Every row comes from one small tree of marks. Brackets hold a mark, then the marks that hang from it, in alphabetical order. Every link used is in the known rows. Which tree was each row made from?
Known rows
[T Q]: [ -9  -4  19   8   9  11   5  -5  -5  -1   0 -12   0 -36   7  12  -8   4
  17  -7 -15   0  28  -5  40   7  -1 -35  -4 -16   3   8  18  -8   6   0]
[L Z]: [-10  -8  -1  12   5  14   8 -17   8  -3   1 -22   0 -20   8   5  -8   0
   2  -4 -15  17  23  -9  28   8  -1 -27 -14 -17   7   9   6 -22  19   0]
[N D [M K]]: [-11 -11  17   6   8  -2   4  -8  11 -13   2 -14  -1 -32  11   8   0   6
   7  -7  -8   5  17   1   4  -1  -2 -27  -3 -12  31 -15  18  -1  12 -10]
[N D]: [ -8 -13  11   1   8   9   3  -7  11 -12   3  -4  -9 -29   8   5 -10   3
   8  -2 -11   9  23  -7  21   5   7 -31  -2 -17  14  -2  14 -20  13 -10]
[Z D M]: [ -7  -6   7 -16  25   3  -2  -1   2   4  -2  -6  13 -15  28   5 -12  13
  18   4  -9  14  41 -12  41   8  -7 -13 -14 -29   6   0  29  -8  -5  -8]
[H [Z M]]: [-14 -20  12  -8  24   8  -1   3   2   8  -1   8  -2 -29  19  -5  -5   4
   9   1  -4  13  20 -24  36  -2   1 -31  -6 -21   6  10  13  -5   9 -10]
[N D M]: [ -3 -16  12   4   8   8   8  -8  13  -9   3  -9  -9 -34   0  10 -16  -2
   6  -5  -6   9  20   1   5   8  -1 -28  -5 -20  25  -6  13  -5   6 -10]
[V X]: [-14 -10   3   9  14  13   5  -4   4   3  -2 -20   8 -21  20   7 -26  10
   9   5  -7  11  29 -19  34  10   6 -28  -3 -20  18   4  -1  -7  -3  -6]
[T [Q [P [M K]]]]: [-18  -7  22  15   9  -1   6 -15  -6 -11  12 -18  11 -30   6  18  16   4
  25 -26 -23   7  25   7  40  -9   6 -35 -15 -19  21   4  17 -12  23   4]
[L [Z D M]]: [ -3  -3  -4 -10  16  10   5 -13   4   1   4 -17  11 -11  21   8  -8   9
  13   1  -9  20  40  -8  33   9 -11 -14 -22 -30   7   6  22 -19   4  -3]
[Z D]: [-12  -5   8  -9  18   6   3  -7   7   0  -3 -11   9 -18  22   7 -16  10
  18   3 -16   6  38 -11  41   7  -8 -20  -7 -20   5   5  20 -12   3  -8]
[A [Z D M]]: [-11 -13  -3 -14  31   7  -6  -3  -3   2   2  -4  12 -11  27  12 -19  13
  20  10  -9  12  37 -18  46  -4  -9 -20 -14 -30  13  -2  23  -3  -1  -8]
[P [L Z] S]: [-19   0 -11   4   9  -1  -2 -18   9 -18  -7 -15  -7 -15  -3   8   8  14
   0  -8 -14  26  33  -4  23   3  19 -29 -27 -33  10   6  -3 -35  18  -6]
[K [H [Z M]]]: [ -3 -29   5 -14  31   9   4   5  -3   6   8  10   2 -38  20  -2  -3 -11
   3   0  -3  14  18 -32  35  -2  -3 -23   3 -20   0   9  13  -6   0  -6]
[T [Q [P L S]]]: [-16   7  14   2  17  -1  -1 -11  -9 -23   0  -4  -6 -25 -10  17   9  15
  20 -21 -16  10  33   1  32   2  25 -43 -22 -40  10   8  12 -31  10   1]
[V J X]: [-17  -7 -12   7  22  16  14  -3   0   4  -8 -20  15 -24  22  10 -35   9
  15  10  -3  11  32 -19  37  15   2 -30  -8 -17  31   7  -6 -12  -7  -4]
[Q P]: [-12  -8  13   7  15   6   5 -11   0  -7   5 -10   3 -19   7   5 -12   1
  13 -12 -16  11  18 -11  33   9   8 -29 -10 -23   9   9  12 -22  12   1]
[Q [P H J M S]]: [-25 -18  -7  14  11 -11   0 -20  16 -25 -15   0   7 -28  -4  19  12  -5
  31 -13 -17  46  48   6  51   0  15 -21 -53 -23  34   5  -2 -30  22  -7]
[T [Q [P M S]]]: [-14  -5  13   6  11   2   6 -14  -4 -21   5  -9   0 -32 -10  23   8   1
  26 -23 -20  20  33   5  42  -2  12 -41 -25 -33  20  10   9 -23  13   5]
[S [Z D [M [K H]]]]: [-10 -12  -3 -14  40 -12  -3 -14   0 -10  13  -8  17 -24  34  -1  10  11
  22   2 -12  11  33 -24  32  -3  -9 -14  -2 -21  10  -9  24  -9  -5  -2]
[Q [P J L S]]: [-26  -5  -4   2  19 -13  -6 -12  10 -23 -15   2   0 -18  -3   7   6  16
  12 -12 -22  26  38   1  39   2  28 -32 -42 -35  21   3   0 -37  12  -6]
[C [A Z]]: [-21 -17  -8   8  16   8  -6 -10   8   4  11  -5   0 -25  21  12 -26   3
  14   3 -19   3  21 -20  52  -3   3 -34   7 -14   8  11   4   1  20  -1]
[A [Z [M K]]]: [-20 -17   5   0  30  -1 -11  -2  -7  -4   4  -9  12 -17  28   6   1  17
  12   5  -8  13  20 -21  39 -11   0 -22 -11 -16  18 -10  17   1  13  -6]
[T [Q [P M]]]: [-10 -11  18  13   5   9  10 -13  -4  -7  11 -12   3 -31  -4  18   1  -6
  22 -23 -22  11  28   7  40  -1   6 -36 -17 -27  17  12  12 -16  16   4]
[C A]: [-16 -10   4   6  10   4   0 -10  14   6   9  -7   0 -28  22   3 -18   2
  14  -5 -19   7  25 -13  48   8   3 -28   8 -15   2  13  11  -3  15  -1]
[T [Q [P J]]]: [-14  -5  16  13   9   6   8 -11  -3  -9  -1  -7   8 -36  -1  12  -7   4
  23 -14 -22   5  32   4  46   7   8 -41 -26 -20  16   9  17 -22  10   3]
[A [Z D [M [K H]]]]: [ -8 -20  -6 -21  39  -3  -5  -1 -12  -4  13  -8  23 -19  37  13  -2  10
  18   9  -9   9  29 -24  44 -11 -12 -11  -2 -22   9 -10  26  -2  -2  -6]
[C [A [Z D [M K]]]]: [-23  -6  -2 -13  30  -5 -11  -6   2   5  15  -7  18 -14  44  13 -10  22
  29   6 -14   3  35 -18  55 -11  -7 -21  -1 -20  14  -1  29   7  11  -4]
[N D [M [K [H Z]]]]: [ -9 -28  11  -5  19   2   9  -2   8  -9  11   1  -3 -49  11   5   5  -9
   2  -5  -5   1   7 -14   3 -11  -4 -32  12  -6  24  -6  12  -1  11 -11]
[S Z]: [-18 -11  -1  15  20   1   0 -19  13 -10  -2  -7  -7 -27   9  -1  -8   6
  13   0 -17  10  22 -19  28   6   3 -32  -5 -16  12   6   1 -12   9  -2]

Write each row's tree
[ -2 -22   2 -29  35   8   4   5  -1   8   8  10  12 -30  28   1  -7  -4
  13   3  -5   9  32 -29  39  -3 -12 -20   1 -25   0   9  25  -8  -6  -9]
[K [H [Z D M]]]
[-23  -4  -9   5  29 -16 -18 -24  12 -27 -14   7  -9 -21   3   6  18  12
  26  -6  -2  37  46 -12  27   1  20 -19 -36 -36  20  -4   3 -24   6 -13]
[P H L [S [Z M]]]
[ -4 -12   5 -23  33  -7   0   1  -7  -1   9 -10  26 -24  38   3   6   8
  17   0  -9  10  35 -18  41   0 -11  -7  -2 -20   4  -8  32  -6  -7  -5]
[Z D [M [K H]]]
[-15 -18   5 -18  30   0   5  -1   3   0   6  -2  16 -32  33   5   5   2
  16   3 -15  -2  23 -28  37 -11 -10 -26  12  -8   3   6  22  -6   8 -10]
[M [K [H [Z D]]]]
[-21  -9  16 -19  32  -4  -4   2   4   6  -1   1  13 -20  38   0   6  19
  22   4  -7   5  31 -22  38 -10  -7 -24  -6 -16  13   0  31  -1   9 -12]
[H [Z D [M K]]]
[ -4 -20   7  -8  28  -4  -1   0 -10  -4  11  -8  17 -31  31  -1  12   2
   6  -3  -9  18  20 -21  36  -1  -1 -11   1 -15   5  -8  20  -5   1  -2]
[Z [M [K H]]]
[ -1 -10  -5 -17  25   0   7 -11  -6  -5  15 -24  24 -20  31   8  11   5
  10   0  -8  17  34 -14  31   1 -13  -8 -11 -21   6  -3  27 -16   2  -1]
[L [Z D [M [K H]]]]
[-21 -29 -13   9  13 -18  -2  -9  10  -9  -1  -3  15 -29  16   5  25   0
  -1 -12 -24  27  37   5  44 -10  11 -12 -25 -19  20  -5  -2 -13  19 -14]
[P J L [M [K H]]]
[-26  -8  -9   2  16 -13  -8  -6  14 -17 -22   4  -1 -24   3   5   7  19
   7  -2 -20  26  43  -2  43   4  21 -29 -38 -29  18   1  -2 -26  11 -13]
[P J L S]
[-14  -3  12 -16  28  -6  -5  -2  -1   1   0 -13  21 -16  39   1   4  22
  23   1 -10  11  39 -12  41   1  -6 -12 -12 -21  11  -8  34  -3   3  -9]
[Z D [M K]]
[-17 -25   6  -5  25   0   3   0   0   0   8   0   7 -39  24  -1   9  -4
   5  -3 -12   2  10 -29  34 -11   0 -30  12  -4   3   5  11  -6  14  -6]
[M [K [H Z]]]
[-11   1   3 -11  20   0   2 -12   1  -3   5 -24  19  -9  30   5   8  19
  17   0 -10  17  37  -7  32   1 -10 -13 -21 -23  14  -3  29 -15  11  -4]
[L [Z D [M K]]]
[-20 -10  -9  -6  20   7  -4 -10  11   6  12  -6   8 -17  28  17 -30   9
  24   6 -20  -1  35 -17  56  -3  -6 -30   5 -18   7  12  15  -1  12  -5]
[C [A [Z D]]]
[-22 -15  12  12  12  -6   2 -14   3 -10   8 -15  11 -19  13   7  12   3
  17 -20 -22  18  20  -1  36  -7   9 -25 -17 -20  25   1   9 -14  24  -2]
[Q [P [M K]]]
[-17 -17 -13  22  -4   1   1 -29  17  -9  -6 -14  -3 -14  -1  16  15 -11
   7 -14 -11  39  43   8  30  -3  11 -12 -36 -26  19  11  -5 -27  33 -13]
[P H [L Z] M]
[-25 -12  -1   0  26  -3 -12  -7   0   3  15  -7   9 -20  35   8  -5  17
  19   2 -13   9  21 -20  52 -10   2 -25   2 -15  15  -2  18   7  18  -3]
[C [A [Z [M K]]]]
[-19  -1 -11  11   7  -3  -4 -25  12 -23 -14 -13  -7 -16  -3  17  12   3
  12  -8  -7  37  44  -3  25   4  17 -19 -37 -28  13   8  -1 -36  23 -11]
[P H [L Z] S]
[-13 -23 -10  -8  33  -4  -7  -4  -6   1  25  -4  15 -30  35   9  -3   3
  13   0 -11   9  18 -26  50 -11   1 -18  11 -15   7  -2  17   6  10   2]
[C [A [Z [M [K H]]]]]
[-26 -19  -1  -5  28  -7  -9  -3  14 -11 -25  18   0 -37  12   5  10   6
  29   6  -1  37  46 -17  49  -4   8 -26 -41 -18  24   5   9 -16  11 -16]
[P [H [Z M]] J S]
[-27  -9  -7   9  15 -15 -11 -12  17 -21 -29   5   0 -25   3  11  11  11
  20  -3 -11  36  51   0  46   2  21 -20 -45 -23  21   0   1 -29  16 -19]
[P H J L S]
[ -7 -17  16   8  14   0  11 -12 -12 -14  21 -16  14 -40   6  19  19 -11
  20 -26 -22   8  20   1  39  -8   3 -29  -6 -19  14   4  16 -14  13   7]
[T [Q [P [M [K H]]]]]
[-11 -18   6 -13  28   0   9   0   4   3   6  -7  13 -39  27   8  -1  -4
  13   0 -11  -1  21 -18  21  -7 -18 -22   7 -11  14   0  21   8   0  -9]
[N [M [K [H [Z D]]]]]
[-21 -23   3   1  22   0  -5  -4  13   4 -20  15   4 -36  18   2   2  -1
  22   4  -1  29  40 -17  48  -2   2 -22 -33 -11  21   7  12  -9  15 -16]
[P [H [Z M]] J]
[-18  -3   9   6  11  -4   0 -16  -3 -22   1  -4  -5 -25 -15  22  16   8
  20 -27 -21  21  39  11  36  -5  24 -39 -32 -45  20  10   4 -29  15  -1]
[T [Q [P L M S]]]
[-29  -4   0 -13  24  -8 -10 -11  18 -12 -21  11  -3 -21  12  14   6   9
  30  -2  -5  19  51 -16  39  -7  11 -28 -23 -28  11  11  14 -22  17 -22]
[P [H [Z D]] L S]
[-18   7   9  12  24   1   2 -24  -2 -30   3  -7  -9 -34 -11  16   4  11
  33 -15 -19   6  28 -10  29   1  14 -50 -16 -29  17  10   8 -30   5  11]
[T [Q [P [S Z]]]]
[-13   5  11   2  31  -2  -2 -19  -7 -27   6  -1  -6 -31  -6  12   8  14
  33 -14 -11  14  32  -9  30   3  13 -43 -23 -37  20   3  15 -26  -3   9]
[T [Q [P [S [Z M]]]]]
[-17  -7   7  13  12  -1  -5 -19   4 -16  -6  -5  -1 -14   3  10   1  -1
  17 -19  -9  22  33  -4  31   5  20 -19 -25 -27  13   7  10 -29  19  -9]
[Q [P H L]]
[-25   2 -12   0  25 -16 -13 -28  21 -28 -18   0  -5 -16   6  13   8  14
  35  -1 -10  24  58  -9  32   0  13 -22 -30 -32  19   2   9 -28   7 -14]
[P H L [S [Z D]]]
[-22 -11   1  11  14  -7  -2 -12   7 -13  -6   0   4 -17   0   3  -2   9
   6 -14 -23  18  34   3  38   5  21 -29 -34 -31  18   5   4 -29  15  -9]
[Q [P J L]]
[ -4   4  13   6  10  11   4 -20 -13 -10  12 -15  -1 -15  -7  14   8   7
   9 -23  -9  15  30   7  22   5  14 -33 -30 -43  10   9  18 -32  11   5]
[T [Q [P [L [Z M]]]]]
[-25 -22 -12  12   9 -13  -3 -15  22 -18 -23   0   5 -35   3  16  12  -3
  27  -3 -14  45  54   5  55  -1   9 -18 -48 -17  31   2  -3 -20  21 -15]
[P H J M S]
[-22   0  -6   0  35 -12 -12 -21   2 -28   1   4  -9 -14  -3   1  14  18
  17 -15 -12  29  32  -9  21   1  26 -31 -31 -47  21   1   3 -33   3  -1]
[Q [P L [S [Z M]]]]
[-14 -20   7  17   9   3   3 -20   9 -12   0  -8   6 -22   3  17   2 -16
  26 -19 -13  32  33   0  41   0   8 -18 -27 -22  23   8   5 -21  24  -5]
[Q [P H M]]
[-27  -7 -16   3  30 -21 -16 -17  15 -21 -17   9  -6 -22   3  -5  16  24
  14  -2 -14  32  47  -6  35   2  21 -27 -44 -38  25  -3  -4 -24   2 -11]
[P J L [S [Z M]]]
